Each row was made from one path, in order. Every step used is in the known rows, and no mark comes twice. Write each row's path.
In the rows, 128 means zero.
Known rows
vopil, laliz, linur, fitukoz, zison: [ 89 170 117 109 141 151 105 147 123 131 102 145  84 105 128 151 131  78
 103 168  95 124 160 171 137  93 162 106 149 106 165 144 115 130 116  77
 119 203  94 134 110 121 167 129 144 173 133 107 138 144 149 144 155 166
 115 126 121]
vusared, tane: [149  81 166 157 156 120 120  71 138 113 148 140 153 108 162 151 154 152
 183 131 117 104 145  59 145 130 143 119  91  98 121 113 135  97 141  76
 139 123 134 131 112  94 127 111 106 123 150  71 116 105 141 113 200 125
 124  93 131]
laliz, linur, fuma: [147 119 152 131 159 132  81 132 137 111 100 197  74 151 138 101 161 113
 121 156 119 132 126  82  94 142 152 117 130  91  56  86 105 101 111  79
 137 152 137 155 128  73 154 124 172 151 101 141 141 145 187  95 113 132
 120 118 125]
laliz, vopil, fitukoz: [133 166 206 125 133 102 113  95 186 147 112 106 152 112 157 164 147 175
 126 161  82 154 115 198 119  84  97 148 104 120 138 150 155 151 181 148
  89 113 123 151 176 154 106 121 139  96  72  95 142 137 148 173 161 115
 185  92 137]
zison, fitukoz, linur, fuma, vopil: [112 114  92 132 104 140 117 165 125  97 131 124 134 155  83 123 125  99
  67 138 125 172  78 101 103 145 138 119 137 170 107  86 158 141 149 171
 145 100 148 184 151 115 170  99 173  77 138 135 103 133 129  85  66  94
  92 156 167]
fuma, vopil, laliz, linur, fitukoz: [139 153 155 128 106 157 171 162 104 128 110 114  86 128 149 130 140 141
  76 181 100 149 127 177 161  69 135 152 146 138 136 125 118 118 132 165
  93 165 109 123 135 117 158 173 154 147 134 170 167 158 160 138 105 143
 141 164 113]
tipus, fitukoz, linur, tane: [121 107  83 146 141 126 113 107 126 155 184 162 151 147 116 158 121  89
 133 104  90 108 143  95  95 175 180 137 114  82  86 153 156 109 133  88
 163 132 134 141 114 124 165 104 122 143 175  80 130 112 119 137  99 136
 103 124  97]
linur, fitukoz, tipus: [131 164 162 121 145 130 115 128 139 127  86 187 141 114 120 180 117 125
 106 125 127 108 128 169 189 109 160  96  94  82 171 137 122 156 172 141
 118 126 108 156 188 136 102  87  97 168 100  69 101  87 152 103 173 117
 208 148 128]
zison, fitukoz, vusared, tane, linur: [102  75  41 126 122  69 127  67 103 160 137 154 128 150 137 119 113  76
 169  33 142 128 144  64 136 158 112 138  97 151 170 172  91 119 101 128
 166  87 120 147  64 158  70 148 122  70 160  98  84 111  99  90 116  91
  83 112 131]
tipus, fitukoz, linur, fuma: [ 98  85  69 101 150 107  78 136 122  94 142 145 127 165  87 111 108 100
 112 131  98 158 110 107  80 164 173 120 110 109  54 110 137 121 135  87
 176 107 143 197 157  92 183  89 148 177 121  98 112 114 144 108  72 117
 120 139 113]
vusared, tane, linur, fuma, vopil, laliz: [143  68  97 122 100 121 178 154  70  82  88 129 138 129 135 105 136 125
 103 146 135 111 168  76 105 137 131 143 142 185  90  83 123 125 102 150
  89 103 139 108 102 108 174 177 135 144 161 174 157 154 154 135 126 113
  94 181  80]
vusared, fitukoz, linur: [ 96 136 100 142 128 108 109  84 149 100 161 109 150 134  95 100 137  87
 162  92 105 133 116 104 125 140 149 139  99 102 123 156 122 112 118  98
 183 162 123 152 141  96 138  93 113 144 116 118  67 109 113  55 124  89
 126  71 125]
fuma, vopil, fitukoz, linur: [131 162 167 122 102 157 152 151 139 102 148  87 176 134  83 124 116 137
  77 125 136 132 106 170 118 105 121 113 137 107 146 149 166 159 186 190
 130 106 130 145 144 125 130  96 114  83 134 144 129  87 124 153 122 117
 150 100 142]
vusared, fitukoz, vopil: [121 159 120 155 141 126 127  97 168  95 157  98 128 104 120 159 124 132
 199 105 107 131  95 121 181 131  90 146  90 151 140 130 109 122 116 127
 141 144  90 124 147 109 102  82  95 122 129 111  77 121  67 116 175 112
 128  96 156]
tane, linur, fuma, vopil, fitukoz: [144 133 140 104 102 112 145 171 116  82  63 153 132 150 113 141 141 128
  58 100 143 139 135 163  87 122  87 140 110 159 107  99 108 171 178 198
  67  60 123 150 159 121 130 124 167  96 113 173 164 121 151 159 114 111
 123 151 140]
laliz, vopil, fuma, linur: [162 156 186 128  95 105 123 136 169 135 142 106 180 105 114  79 159 186
 113 127 144 132 100 121  50  96 136 105 160 121  68 116 170 130 126 122
 126 144 189 107 164 154 117 138 133  87  83 160 131 179 111 133  78 102
 152 101 134]
vusared, tane, linur: [161  68 135 147 126 101 147  69 123 113 123 159 129 125 160 101 153 133
 173  73 149  86 171  56 114 145 136 109  92 102 104 123 122  87 123  96
 129 106 121 116  87 100 117 139 102 107 134 121 138 108 110 115 161 132
  97  96  99]
fuma, linur, laliz, vopil: [182 161 148 169 132 165 125 113 137 153 152  67 123 128 194  70 159 171
  79 176 142 139 136 125 131 152 158 112 127  86 126  92 175 136  82 121
 119 133 144  89 167 107 146 171 165 122  72 138 158 169 134  95 102 147
 143 138  92]
fuma, vopil: [183 129 191 178 142 170 117 119 143 108 137 104 138 125 136 166 150 189
 121 135 135 126  97 132 173  96 126  90 120 103 151 120 159 136 148 143
 129  97 129 130 183  87 116 101 100 103 141 127 131 105 122 151 166 134
 129 103 150]
fitukoz, vopil, fuma, linur: [155 144 150 125 107 149 134 192 153 110 166 119 176 115  68  79 119 167
 149  94 210 107  96 107  77 125 105  82 179 134  76 108 150 129 122 135
 155 151 173  81 117 144 104  92  96 102 129 182 122 131  59 140  98 135
 122 106 181]
tipus, fitukoz, vusared: [115  99  88 118 163  95  67  83 124 159 151 106 126 158 120 175  93 130
 159  84  96 151 103 137 171 127 126 129  95  94 163 194 108 130 115  85
 198  86 125 172 160 123  81 108 104 153 131  72  87  88 124 141 124 115
 142 103 131]
vusared, fitukoz, vopil, fuma, linur: [107 169 105 118  88  95 145 161 149  85 163  94 188  98  66  88 127 132
 164  85 158 124  92 104  95 128  91 134 127 180  89 108 111 142 114 148
 150 163 150  90 123 141 103  98 115 108 136 175  80 159  45  89  99  85
 122 110 188]
tipus, fitukoz, vopil, laliz, linur: [116 132 100 113 136 117 127 141 133 145 163  96  71 140 128 115  84 140
 162 161 102 132 112 171 139  94 111 133 159 149  98 167 140  84  86 137
 143 181 115 126  97 128 144 140 103 156 129 162 143 151  79 186  84 185
 114 123 110]
laliz, vopil, fuma: [146 138 222 122 120 107  97 108 184 135 109 117 154 106 121 124 152 179
 153 159 107 143  82 163  75  84 131 122 157 144  92 133 165 129 145  90
 114 137 163 137 187 156 131 127 127 120  78 135 131 158 142 146 129 106
 180  96 128]
zison, fitukoz: [ 96 104 137 150 155  94  64  90 163 144 140 136 115 147 139 157 142 135
 170 136 116 138  90 148 127 109 117 111 102 124 182 147 141 110 165 113
 142 112 149 177 149 141 106  87 150 100 139  84  81 107 128 113 134 127
 115  87 185]
vopil, laliz: [ 97  97 174 141 167 134  76 114 131 152 125 114 118 132 128 128 130 160
 169 176 130 109 120 173 125 104 132 116 159  98 171 166 134 105 126  76
 149 153 170 119 146 128 129 121  98 201 138 125 112  99 167 149 149 161
 147  78 136]

Which path is each row?
[140 119 171 117 126 106 103 157 139 112 147 141 184 120  89  76 148 165
 137 108 183 104 107 112  46 112 142  91 156  98  93 116 142 126 142  99
 156 141 208 108 139 133 119 105 127 123 131 164 110 130 124 110  95 119
 136  83 180] => vopil, fuma, linur
[138 136 166 132 143 133 117 104 140 133 109 175  76 131 154 130 153 121
 118 133 102 145 146 132 150 113 147 138  98  77 102 111  99 106 152 102
 119 159 105 156 126  98 137 132 165 134  99 113 151 141 164 100 122 136
 138 118 129] => laliz, linur, fitukoz
[116 129  89  84 120 123 159 152  79 100 106 134 186 112 117 182 117 114
  81 128 114 150 133  79 153 147  96 171 104 186 135  95  99 190 155 181
 112  64 116 152 118 139  99 138 149  96 159  90 124 124 174 123 181  61
 146 186 146] => linur, fuma, vopil, fitukoz, vusared, tane
[109 105  86 124 147 139 100 101  99 134 176  85 115 167 135  96 106 107
 112 157 120 147 134 155 133 170 193 113 129  89 134 139 163 117 117  84
 172 125 135 163 153  94 185 129 142 194 111 103 121  94 135  94  88 165
 130 134  92] => tipus, fitukoz, linur, laliz
[111 131 123 150 147 129  99 126 180 142 164 116 111 132 116 162 111 142
 187 122 138 140  75 146 158 122  80 116 118 157 165 136 147 113 144 151
 143 122 121 146 128 151  95  71 116  79 143  95  85 113  64 152 137 142
 102 107 190] => zison, fitukoz, vopil
[142 158 195 133 122 137 134 143 140 111 123  94 160 119 135 186 138 180
  99 147 122 139 104 189 146  81  92 122 105 130 171 128 144 157 203 193
  93  86 124 144 173 132 103  99 128  88 134 126 135  97 138 181 172 127
 156 102 172] => fuma, vopil, fitukoz
[147 104  98 131 114 127 205 113 133 103 118 146 120 106 141 128 121 125
 157  61 150 116 174  85 173 160 103 145  80 151  91  90 104 107 133 153
  86 121  55 117  67 122 117 127 100 104 135 113 163 131  66 133 159 128
  98 172 106] => vusared, tane, linur, fitukoz, vopil
[ 96 118 118  95 141  95 124  96 109 146 132 135 175 114 130 165 112 117
 164  99 114 117 148 105 154 137 101 150  97 116 174 163  98 148 163 126
 153  97 118 133  90 151  67 126 112 112 154  64 102  86 162 127 202  89
 164 109 147] => vopil, fitukoz, vusared, tane
[122  99 118  87  82  99 197 144 118  82 106 168 150  88  98 114 109 116
 167  71 157 115 163 104 112 146 106 152 123 199  66  86  99 124 149 142
  79 128 104 116  72 164 134 138 110 117 141 146 158 148  70 125 126 107
 122 182 125] => vusared, tane, linur, fitukoz, vopil, fuma
[125 141 103 132 135 140 112 122 140 103  78 161 113 123 117 173 132  88
 103  52 137 120 168 148 132 126 147  85  97  96 163 136 112 137 136  84
 115 117  74 156 150 110 133  91 118 127 116  85 134 102  95 146 169 140
  92 118 126] => tane, linur, fitukoz, zison
[127 114 143 134 142 158 110 179  99 102  92 108 128 139 114 159 132 149
  93 200 120 137 105 149 121 108 123 131 161 157 132  92 138 141 129 135
 108 109 159 128 170 104 168 128 138 179 150 150 136 126 186 148 130 126
 145 159 134] => linur, fuma, vopil, laliz
[138 195 156 129 119 132 136 130 136 157 136  67 147 124 186  88 157 158
  55 181 138 149 143 183 107 134 131 146 114 105 146 109 162 161 141 173
  79 120 142 101 170 142 128 168 191 109  68 136 168 156 149 130 106 134
 172 146 119] => fuma, linur, laliz, vopil, fitukoz
[ 93 143 139 105 155 118  80 112 131 161 113 128 152 138 105 170 105 123
 143 100 129 133 115 169 150 127  95 140 122  85 200 195  97 159 157 129
 164  92 131 145 144 159  58 108 107 133 119  92  93  70 167 149 173 112
 173  88 164] => vopil, fitukoz, vusared
[190 137 154 142 122 158 124 162 124  88 104 165  84 143 140 125 163 139
  72 157 118 145 109  88 126 115 140 112 140 120  56  66 126 127 110 141
 116 124 122 143 151  66 161 133 165 107 118 174 149 163 164 111 111 131
 110 149 130] => laliz, linur, fuma, vopil
[126 116 171 138 153 129 100 118 129 151 129 140  78 138 141  86 137 132
 150 175 120 107 132 147 106  94 147 115 170  92 124 167 124  82  98  84
 146 191 155 109 107 109 145 152 118 176 117 162 135 135 169 136 109 172
 127  71 112] => vopil, laliz, linur
[132  80  42 106 104 135 172 159  47 115  81 129 136 141 117 111 103  91
 100 100 144 117 168  61 127 162 119 155 157 180 122 130  88 139  64 147
 130  92 134 103  85 125 128 187 108 143 165 166 134 134 154 123 119  95
 103 193  75] => fitukoz, vusared, tane, linur, fuma, vopil, laliz
[144 120 112 111 103  90 189 112 105 111  86 208 150 103 140 128 127  95
 112  63 137  75 193  97 170 139 161 108  80 116 128 121 103 142 147 156
  95 114  85 135 115 135  98 134  94 134 117  89 125 110 114  78 162 114
 161 170  79] => vusared, tane, linur, fitukoz, tipus
[ 95 152  96 143 124 130 141 155 141 208 161 172  75 127 140 141 122  73
 160 174 110 104 125 137 106 139 114 167 170 175 139 143 131 101  98 150
 112 195 132  84  37 187 139 151 149 109 190 147 144 177 113 156  88 167
  63 150 140] => zison, fitukoz, vopil, laliz, linur, tane
[ 80  74   5  95  86  85 156 156  52 134  93 123 135 150 119 122  95  68
 101 107 123 147 146  78 120 154 100 174 145 231 155 129  86 153  80 184
 123  81 137 143  79 166 125 191 153 100 186 157 108 153 142 110  79  79
  80 209 114] => zison, fitukoz, vusared, tane, linur, fuma, vopil, laliz
[128 145 145 141 153 168 136 135 162 118 125 123 118 121 121 178 108 152
 153 120 133 148 118 157 203 131  98 137 106 123 137 108 117 120 162 136
 110 133  79 131 146 125 112  87 100 147 124  93 137 111  98 150 168 143
 143 149 159] => linur, fitukoz, vopil
[148  77 118 144 134 125 155  74  79 117 127 136 111 126 192  75 151 109
 145 126 164  95 196  76 132 186 159 119 109 114 132  99 126 110 106  82
 105 106 122  98 107  90 151 176 143 154 125 126 158 109 144  84 156 160
 101 137  76] => vusared, tane, linur, laliz
[ 85 124 143 118 118  98 103 153 172 130 145 132 139 122  73 137 106 148
 192 130 150 148  64 163  96 108  79 110 158 205 138 130 143 130 166 141
 134 132 163 151 128 186 109  78 128  87 136 132  87 127  77 146 106 134
 122 121 215] => zison, fitukoz, vopil, fuma
[150 159 113 144 131 174 155 167 154 114 151 110 140 122 118 124 121 158
 113  90 170 133 128 116 170 142 107 125 106 103 115  85 124 127 138 164
 126 136 103  98 118 126 100  97 113 108 128 120 142 136  68 129 125 128
 128 155 162] => fuma, linur, fitukoz, vopil
[133 188 123 125 107 175 157 186 113 105 106 114  99 105 129 167 138 106
  48 165  97 137 146 166 170  61 141  98 157 139 167 122 130 151 113 135
  95 177  85 125 133 113 180 137 141 123 144 133 151 155 127 169 151 150
 105 154 121] => fuma, vopil, laliz, linur, fitukoz, zison
[142 159 136 117 121 176 138 195 110 123 168  95 154 111 103  65 120 155
 121 150 227 112 112 130  96 160 132  91 191 143 106  78 157 141 104 129
 137 148 172  62 128 136 140 128 134 151 123 194 142 138  92 109  99 164
 129 154 154] => fitukoz, vopil, fuma, linur, laliz
[125 138 154 152 155 142 123 132 117 199 138 194  88 130 156 129 158  88
 144 177 102  73 160 114  88 136 167 154 169  94 117 150 122  94  95  83
 120 195 149  75  74 136 161 162 139 170 169 147 159 152 196 139 121 163
 106 105  94] => vopil, laliz, linur, tane
[136 143 203 119 125 134 107 113 138 145 109  97 142 106 145 101 152 163
 122 211 116 144 109 174  95 130 158 132 172 157 123 101 163 145 124  83
  99 127 162 122 203 145 165 167 172 162  62 142 148 162 177 111 123 141
 181 146 109] => linur, laliz, vopil, fuma
[118  92 100 130 144 110  92 102 136 120 175 112 135 163 107 118 102 121
 140 108 106 137 109 132 113 135 166 104 113  80 105 169 158 104 142  91
 188 123 136 173 149 104 154  89 101 146 121  96 106  94 100 132  86 135
 126  86 115] => tipus, fitukoz, linur
[165 140 177 152 121 162 147 145 120 128 134 102  92 135 143 109 142 157
 105 182 115 117 118 147 137  68 134 107 179 119 133 144 148 109 104 143
 130 163 146 102 122  97 147 159 122 134 138 197 154 146 144 154 113 161
 124 107 111] => fuma, vopil, laliz, linur
[ 88 133 134 122 146 166 136 158 139 144 120 101 109 114 115 162  91 146
 160 166 126 137 120 194 180 114 103 157 145 148 165 136 115 120 144 135
 105 157 106 112 130 154 133 106 103 192 137 121 139 117 121 169 154 156
 155 155 143] => linur, fitukoz, vopil, laliz
[151  76  87 139 131 117 140  69 106 135 130 151 138 139 134 107 115 102
 172  30 154  97 171  49 149 167 128 120 111  98 139 168  96 118  85  93
 171  93 111 110  72 122  77 154  77 120 139 110 109  98 114 103 154 106
 101 107  91] => fitukoz, vusared, tane, linur
[120 167 112 102 118 127 138  96 111 187  80  87 107 151 170 106 112 102
  81 114 127 156 152 201 142 164 111 163 138 127 187 186 111 178  99 165
 104  76  92 124 154 176  92 201 158 126  45 147 164 125 155 131 107 125
 175 152  71] => tane, linur, laliz, vopil, fitukoz, vusared
[139 162 138 151 142 180 151 163 133 189 156 171  83 120 135 135 130  97
 162 178 130  80 145 118 125 150 125 151 185 134  97 137 134  95  78 121
 120 201 118  53  49 146 147 152 103 153 171 163 179 158 136 176 131 184
  83 129  98] => fitukoz, vopil, laliz, linur, tane
[115 110  39 124 101  90 156  54  98 192 127 100 106 137 192  90 122  72
 123 106 113 159 153  94 158 183 134 165 115 182 171 146 115 142  60 143
 120  88 101 131 102 170 109 221 169  80  99 110 128 161 115  69 100 106
 110 185  60] => zison, fitukoz, vusared, tane, linur, laliz, vopil
